Each row comes from the steps of one path. Every step used is in the known rows, and no mark comes twice. Write the path behind each row, first mark first.
In the rows, zero is written as 128.
Known rows
L-H-S-R-Z-G-F: [100 126 129  59  16 170 149 104 157 166 184 100 144 128 136 108 154 136
 169 127  73 199 163 153  73 154 114 148 113 185 109 139 127  80 182 131
 139  89 147 185  51 134]
E-H-S-R: [124 119  98 154  83 151 136  94 144 166 179 105 104 132 153  98 154 129
 183 133 116 154 119 123  66 126  97 149 134 154 136  99 156  81 112 158
 148 136 125 112 103 102]
W-M-U: [127 125 157 107 176 161 119 141 153 130 155 129 101 148 102 123 112 130
 131 153 120 163 149 124 122  80 160 125 121 142 133 118 144 100 133 145
 147 152 130 141 117 128]
F-M: [117 157  97 113 126 156 112 141 148 132 147 120 101 129 106 118 136 117
 117 110 118 124 115 133 136 102 147 116 113 115 108 135 129 141 114 144
 135 132 143 110 140 127]
A-H-L-R-Z-M: [126 119 124 107 155 178 125 100 155 121 141 131 122 130 170 119  89 140
 174 123  96 164 150 148 165 140 132 157 126 124 144 131 141 104 141 139
  91  87 109 146 107 125]
A-H: [136 128 138 125 150 111 134 131 126 130 124 113 101 133 147 116 123 133
 132 155 140 152 141 140 152 153 115 145 126 131 157 121 126 119 149 124
 111 112 119 121  99 123]
F-G-Z-M-U: [114 108 141  70 172 177  97 134 149 128 123 128 111 147 136 116  87 163
 143  99 113 149 166 152 152  95 148 132 130 182 122 137  92 113 113 132
 147 158 143 204 122  90]
W-M: [122 122 129 128 133 157 108 146 134 128 159 131 103 139  97 121 121 117
 120 150 108 157 122 134 112 113 179 114 119 127 125 105 135 102 135 122
 140 119 128 141 127 132]
M-U: [133 132 156 108 173 135 135 123 144 128 122 122 121 136 133 128 116 139
 139 131 140 130 155 117 142  95 113 136 135 141 135 137 134 129 127 151
 134 155 134 128 110 125]
A-H-E: [155 117 139 114 140 109 118 114 116 118 117 129  56 138 153 110  93 122
 120 174 146 165 166 137 176 135 107 144 149 115 180 122 135 117 171 131
 115 105 114 103 108 105]
R-L-H-A: [124 143 170 108 141 157 125 134 135  98 117 138 159 110 125 119  83 124
 111 104 124  85 130 123 118 163 127 149 104 147 118 139 117 131 140 163
 123 128  87  68  69 125]
Z-M-W: [104 113 102 144 126 156  99 156 131 153 122 139 127 135 152 126 106 149
 138 104  98 167 136 132 140 120 160 105 129 145  80 120 128  81 123 148
 131 144 145 166 155 150]
L-H: [118 144 127 102 141 121 138 138 135 148 129 134 111 107 137 119 134 134
 130 124 113 129 129 138 119 154 129 145 127 158 132 140 111 101 167 144
 118 139 123 114  96 121]
L-R-S: [107 136  85 126 126 163 144 106 126 143 130 151 188 126 130 143 131 140
 132 166 127 144 133 108 103  98 147 130 150 105 176 119 123 116 148 155
  95  99 118 132 141 145]
E-H-L-R-Z-G-F: [123  97 107  90  30 138 107  79 180 119 174 124 131 136 125 112 134 128
 180 114 110 184 163 145 132 142 127 166 135 135 137 146 115 145 163 147
 121  80 117 145  65 132]
E-H-S-R-Z-M-Q: [ 81 130  71 129  60 202 136 102 178 156 179 112  81 136 158 109 121 147
 215 113  76 171 130 130  88 110 143 122 136 193  75  98 129  71 105 153
 146 112 115 158 120 124]
S-R-Z: [113 114 131 125 112 148 135  81 146 153 121 101 149 134 169 130 139 124
 179 123  97 150  98 140 110 138 117 148 126 155 122 143 138  93 131 132
 133  87 119 170 117 134]
H-S-R-Z-G-F-M: [101 140 108  68   4 201 122 105 170 153 206  89 133 143 108 109 154 121
 154 104  80 189 147 146  90  98 138 116 100 142  83 137 150 116 129 133
 158  83 167 180  94 139]
E-H-A: [139 136 148 152 120 145 128 122 152 104 120 127 110 139 113 122 112 133
 129 100 146 116 127 116 128 142 107 145 114 146 133 135  92 126 115 173
 131 141  92  75 112 116]
S-H-L: [121 123 144 150 103 120  95  91 153 104 117 120  90 116 137 105 104 152
 174 138 114 143 145 116 140 148 123 142 127 139 112 124 141 128 133 140
 125 152 125  84 119  97]
C-M: [123 131 167 126 137 128 104 142 124 116 145 154 110 134  87 128 138 135
 146 139 113 134 132 125 116 132 153 118 134 112 110 129 128 122 126 125
 130 137 131 148 132 121]
R-Z-G-F-M: [100 142 114  58  28 168 108 127 167 127 163 110 121 142  87 127 147 122
 117 102 107 173 152 154 145 110 162 111 105 133  90 163 102 156 149 125
 142  82 154 181 102 154]
Q-M: [124 145 118 136 126 138 120 121 132 104 122 124 110 121 116 136 121 124
 112 126 149 103 129 142 116  83 169 141 131 120 143 114 133 135 121 144
 138 120 130 118 157 124]
E-H: [125 121 104 140 111 118 119 113 147 141 140 127  94 129 133 119 149 131
 145 126 142 135 124 134 121 134 121 143 139 147 140 124 113 125 133 148
 131 136 111 110 112 116]
G-F: [126 127 133  90  97  96 135 134 144 119 142 109 136 125 108 149 136 151
 115 133 110 166 162 118 133 131 119 121 109 135 135 132 117 155 141 133
 139 106 147 142 117 131]
U-M: [137 118 125 142 127 143 117 142 148 127 137 141  90 127 123 119 125 129
 120 140 114 135 126 130 136 100 122 116  95 109 128 147 142  94 115 136
 128 132 136 119 161 133]
Z-M-Q: [ 91 132  95 110 117 159 117 166 155 127 145 150  89 133 121 130  86 166
 157 115 100 141 157 116 153 110 184  81 120 152  77 101 114 125 111 131
 126 127 126 140 156 147]
A-H-L-R-Z: [146 124 133 119 155 144 142  81 146 113 129 107 133 126 170 112 103 109
 176 147 109 155 132 144 153 154 106 191 139 111 169 144 145 109 153 133
  94  84 104 128  76 109]
R-Z-M-U: [110 132 155  89 158 187 130 112 164 130 117 129 126 141 148 148 114 151
 144 101 114 147 165 136 150  89 135 125 131 168 102 150 119 116 126 145
 131 137 130 185 125 139]
R-S-H-A: [107 154 157 152  94 173 126  97 147  95  82 136 144 132 105 145 100 177
 126 153 136 146 151  92 120 131 133 127 115 147 144 127  86 123 144 175
 112 132 105  89 128 122]
E-H-L-R-S: [109 117  75 153 112 159 112  75 163 130 155 138 152 122 144 117 124 139
 162 155 122 141 139 114 113 104 131 172 168 110 181 119 136 122 120 186
 102 120  99  84  97 118]
S-H-E: [136 124 133 126  85 104 102  98 129 110  89 145  39 124 138 109  99 148
 145 167 141 169 156 118 144 132 119 119 143 135 143 119 124 120 184 140
 124 127 122 100 154  93]
M-W: [118 119 112 156 131 123 114 133 121 143 115 119 135 130 152 124 123 119
 142 130 113 154 116 133 133 138 130 137 141 133 109 132 127  85 135 144
 135 144 139 147 122 136]
M-Q: [107 138 105 122 121 123 134 148 147 116 138 129 102 131 119 121  97 136
 158 139 111 129 134 114 143 122 154 113 126 140 101 114 114 128 125 126
 128 127 122 118 127 136]
A-H-S-R-L: [128 110 127 141 110 152 132  94 116 143 173 100 143 127 174  92 120 127
 165 170 117 144 135 130  84 145 107 152 125 128 144  90 192  99 120 132
 132 103 113 109  73 116]
G-Z-M: [114 121 127  96 144 160 125 129 122 117 111 121 128 130 130 134 108 161
 141 111 116 148 169 147 143 112 161 107 122 146 125 120 107 105 123 113
 138 132 139 183 140 114]
E-H-S-R-Z-G: [114 101 107 139  15 197 126  70 151 165 178 113 118 152 160  87 157 112
 192 116 119 163 128 156  66 135 118 152 148 171 114 123 139  76 136 137
 142 110 116 165  76 125]
S-H: [119 135 133 134 100 109 121 110 134 126 103 133  90 120 129 119 127 164
 161 153 135 158 134 120 121 146 132 120 121 151 123 117 113 119 164 132
 120 141 131 118 145 114]
Z-G: [122 106 132 116  72 154 105 137 126 137 145 154 128 145 121 102 118 134
 127 120 140 133 150 146 131 130 157 112 132 128 109 125 120 132 141 115
 125 122 128 144 110 147]
H-S-R-Z-M: [104 125 114 118  87 215 139  97 143 157 160 111 142 134 160 128 138 135
 168 104  77 164 128 136  83 114 128 120 118 160  89 117 157  72 104 134
 141 110 137 186 134 128]

Which path is each row?
[108 104 114  90 130 174  89 138 134 121 124 133 117 140 127 114 102 151
 133  91 102 150 140 162 139 126 166 121 124 168 119 126  86 114 111 111
 142 130 135 198 137  96] => F-G-Z-M
[112 139 133  42  80 153 103 150 180 132 175 122 100 149  84 115 122 155
 117 112 124 173 191 128 158  68 151 100 102 133 103 149 124 163 139 156
 149 133 167 140  99 149] => Z-G-F-M-U
[132 105 118 154 115 125  97  96 163 116 149 116  98 126 140 103 122 124
 156 112 121 121 135 133 139 135 111 166 147 136 128 129 134 132 104 160
 134 151 110  78  86 104] => E-H-L
[111 127 124 105 126 128 116 127 129 134 132 139 148  99 144 114 117 130
 128 133 118 105 130 138 112 159 139 145 129 150 120 128 133 130 157 141
 121 128 103 106  73 129] => R-L-H
[135 142 105 152  87 151 141 109 136 137 167 111  93 123 129 110 155 112
 137 135 133 132 135 128  82 120  96 148 149 138 138 110 132 107 116 147
 143 154 125 110 100  97] => E-H-S
[115 134  88 121  82 137 120  75 124 126  90 169 102 124 138 125 101 163
 149 205 139 190 161  99 119 105 136 123 162 114 194 107 121 110 201 162
  94 100 113 102 161 106] => L-R-S-H-E
[ 89 115  89  88 119 165  97 157 149 112 135 132  93 142 121 107  75 156
 166 103  89 146 146 149 157 121 189 109 124 178  90 115  75 116 110 108
 141 129 131 192 137 101] => F-G-Z-M-Q
[ 82 154  95  52  19 160 113 144 187 115 176 112  94 145  82 119 117 132
 149 113  93 173 161 140 156 103 187  98 105 146  64 151  89 158 151 121
 143  77 148 167  97 162] => R-Z-G-F-M-Q
[114 160 132 142 110 176 148  95 140 104  88 155 158 128 108 138  93 176
 150 164 139 156 142  80 106 127 141 127 111 127 167 120  94 113 168 180
  90 112 101  84 149 125] => L-R-S-H-A
[117  95 121  92 110 117  95  97 129 148 128 143 108 112 177  97  87 128
 153 150 109 141 136 134 119 142 127 147 143 153 142 112 173 100 175 160
 126  91  99  87  84 114] => S-R-L-H-E
[ 91 121 108  58  23 167 101 107 181 155 175 100 131 149 116 114 147 137
 157  97  88 194 138 150 130 115 159 113  94 147  89 153 125 130 145 138
 145  62 155 180 106 159] => S-R-Z-G-F-M
[119 131 102 136 112 139 123 162 163 118 146 145  66 128 113 112  96 136
 152 153 101 136 133 119 153  92 147 102  95 120 103 134 125  96 112 132
 125 130 129 108 160 136] => U-M-Q
[125 160 122 107 119 160 158 138 123 144 158 122 115 103 127 110 140 117
 130 136 107 130 140 132  81 135 104 152 132 152 125 124 132  85 153 138
 128 159 137 112  85 102] => L-H-S
[ 98 126  89  94  42 145  84 162 155 146 166 116 113 142 101 108 125 137
 123 108 103 199 155 141 148 113 173 100 111 122  75 141 114 124 149 148
 147 119 173 161 114 161] => Z-G-F-M-W
[130 132 135 130 115 167 162  79 132 154 152  77 128 139 178 112 146 115
 182 157 100 173 125 147  94 149  83 171 126 151 149 128 154  65 138 128
 129  89 122 160  78 110] => A-H-S-R-Z
[ 91 138 113 147  84 141 119  86 141 125 100 135 129 123 128 140 138 180
 143 182 135 162 154 113 115 125 146 122 147 148 144 119 102 122 156 148
 112 131 124 121 130 128] => R-S-H
[132 127 117 141 113 123 115  91 145 116 118 144 103 116 139 101  98 154
 192 154 115 157 133 109 126 141 126 147 124 116 137 111 151 125 159 146
 102 129 123  82 141  98] => S-H-L-R
[128 112 108 173 125 136 100 151 137 142 128 133  98 128 146 111 119 112
 135 145  96 163 115 130 139 109 125 129 106 111 105 152 135  55 122 152
 134 150 148 139 162 140] => U-M-W
[117 122 161 113 131 154 122 119 143 130 123 134 166 118 147 109  80 139
 153 105 107 110 115 118 101 167 129 150  88 164 122 126 142 102 137 178
 125 106  84  73  75 131] => S-R-L-H-A
[101 132 108 125 123 150 118 164 152 118 165 135  81 138  89 113  94 127
 152 157  96 163 128 121 131 106 204 100 114 140 101  93 125 104 133 120
 139 119 119 130 135 136] => W-M-Q
[119 110 121 144  89 167 125  94 118 143 174 112 170 120 155 106 121 117
 158 142 105 120 123 123  64 121 118 134 124 124 114  91 197 112  96 131
 147 117 124 119 101 117] => H-S-R-L
[122 106 138  80  37 123 113 143 145 126 161 131 132 142  99 125 127 153
 115 125 127 172 179 132 134 135 148 103 112 133 117 128 111 157 154 117
 137 102 147 156 101 154] => Z-G-F
[ 99 112 143  90 153 189 127  94 172 164 125 123 135 150 175 137 114 166
 184 102 100 167 147 134 133  93 132 125 121 181 102 140 143  89 118 163
 137 119 127 187 129 143] => S-R-Z-M-U
[127 115 125  94 118 120  99 113 118 119 120 154  99 108 152 102  89 118
 112 150 127 120 153 139 135 138 126 145 149 135 148 123 146 126 176 148
 126 116  99  85  81 109] => R-L-H-E
[133 139 109 112 132 151 157  98 128 134 118 132 158 126 144 137 130 108
 159 131 119 145 106 133 112 129 125 149 129 121 149 147 121 111 159 128
 108  84 117 165 133 134] => L-R-Z
[132 117 104 141 112 144 125  67 164 123 142 122 122 122 155 111 128 107
 188 117 113 139 106 138 124 136 109 188 149 126 154 146 133 118 136 158
 114 106  97 114  92 107] => E-H-L-R-Z
[109 149 124 107 106 178 162  90 143 170 153  96 135 113 164 113 151 111
 182 128  77 156 111 147  67 149  99 173 131 180 123 140 143  51 151 145
 134 110 126 153  70 109] => L-H-S-R-Z
[144 148 136 134 132 146 157 124 115 129 159  99 104 128 141 109 133 121
 128 164 130 149 155 135 110 138  94 150 131 122 155 111 147 100 135 122
 128 132 132 118  88 105] => A-H-S
[106 126  84 126 131 179 130 126 131 161 112 144 150 130 171 136 114 130
 168 109  90 179 114 139 129 124 158 125 134 135  99 138 120  66 155 145
 113 103 130 204 160 154] => L-R-Z-M-W
[ 98 124 124 159  84 145  96  72 159 102 114 120 130 116 134 124 113 167
 151 168 114 151 157 111 132 124 135 151 152 138 141 121 129 127 131 156
 115 142 122  93 107 113] => R-S-H-L
[ 95 165  79 107 122 148 119 156 165 123 152 122  71 129 100 112 107 127
 149 120 106 124 120 120 153  87 173 103 115 125  84 122 116 135 113 143
 136 129 139  99 136 134] => F-M-Q
[ 96 145  87 135 100 146 138  88 135 138 107 151 143 116 132 133 129 183
 163 190 134 179 140 100  99 118 151 124 138 126 172 112 107 116 184 158
  91 106 119 119 157 124] => L-R-S-H
[112 121  97 137 129 165 121  89 146 121 143 139 184 121 138 127 107 131
 146 152 107 131 142 111 125  98 141 159 153  95 169 122 150 125 114 167
  97 110 117 102 110 128] => H-L-R-S
[119 113 133 123  49 167 105  68 151 120 126 149 116 130 143  86 100 143
 207 134 121 169 143 140 131 149 146 149 133 132 116 136 130 118 181 121
  97 102 118 143 112 123] => S-H-L-R-Z-G
[100 118 102 149 107 172  92  88 161 134 100 134 111 117 175 110  91 160
 214 123  73 199 129 128 140 142 149 143 132 145  89 133 133  69 159 159
 109 129 130 163 151 126] => S-H-L-R-Z-M-W
[116 146 122 112 111 160 136 124 116 134 164 126 143  98 136 103 127 112
 121 140 109 102 140 134  71 142 118 151 134 141 121 113 158 113 140 135
 132 147 118 104  62 108] => R-L-H-S
[141 115 150 137 154 123 109 109 143 111 140 108 110 128 156 106  98 129
 148 142 116 135 152 139 169 154 103 169 135 120 153 129 151 125 119 134
 117 128 117  92  68 108] => A-H-L
[126 133 129 133 106 142 124  63 153 111 105 127 115 115 150 110 109 140
 204 141 103 161 119 124 125 145 119 166 127 130 133 139 134 114 167 141
 105 110 113 125 124 101] => S-H-L-R-Z
[ 86 135  98 115  81 212 144 117 162 144 167 113 115 138 155 123 107 141
 201 115  61 165 136 123  99 101 155 108 119 172  65 106 144  72 102 132
 139 103 128 179 130 135] => H-S-R-Z-M-Q
[ 93 125  73 118 105 181 118 104 190 116 157 141  79 126 151 111  87 142
 215 103  84 153 139 128 149 113 163 142 140 153  98 119 119 114 122 158
 111 105  98 129 117 127] => E-H-L-R-Z-M-Q
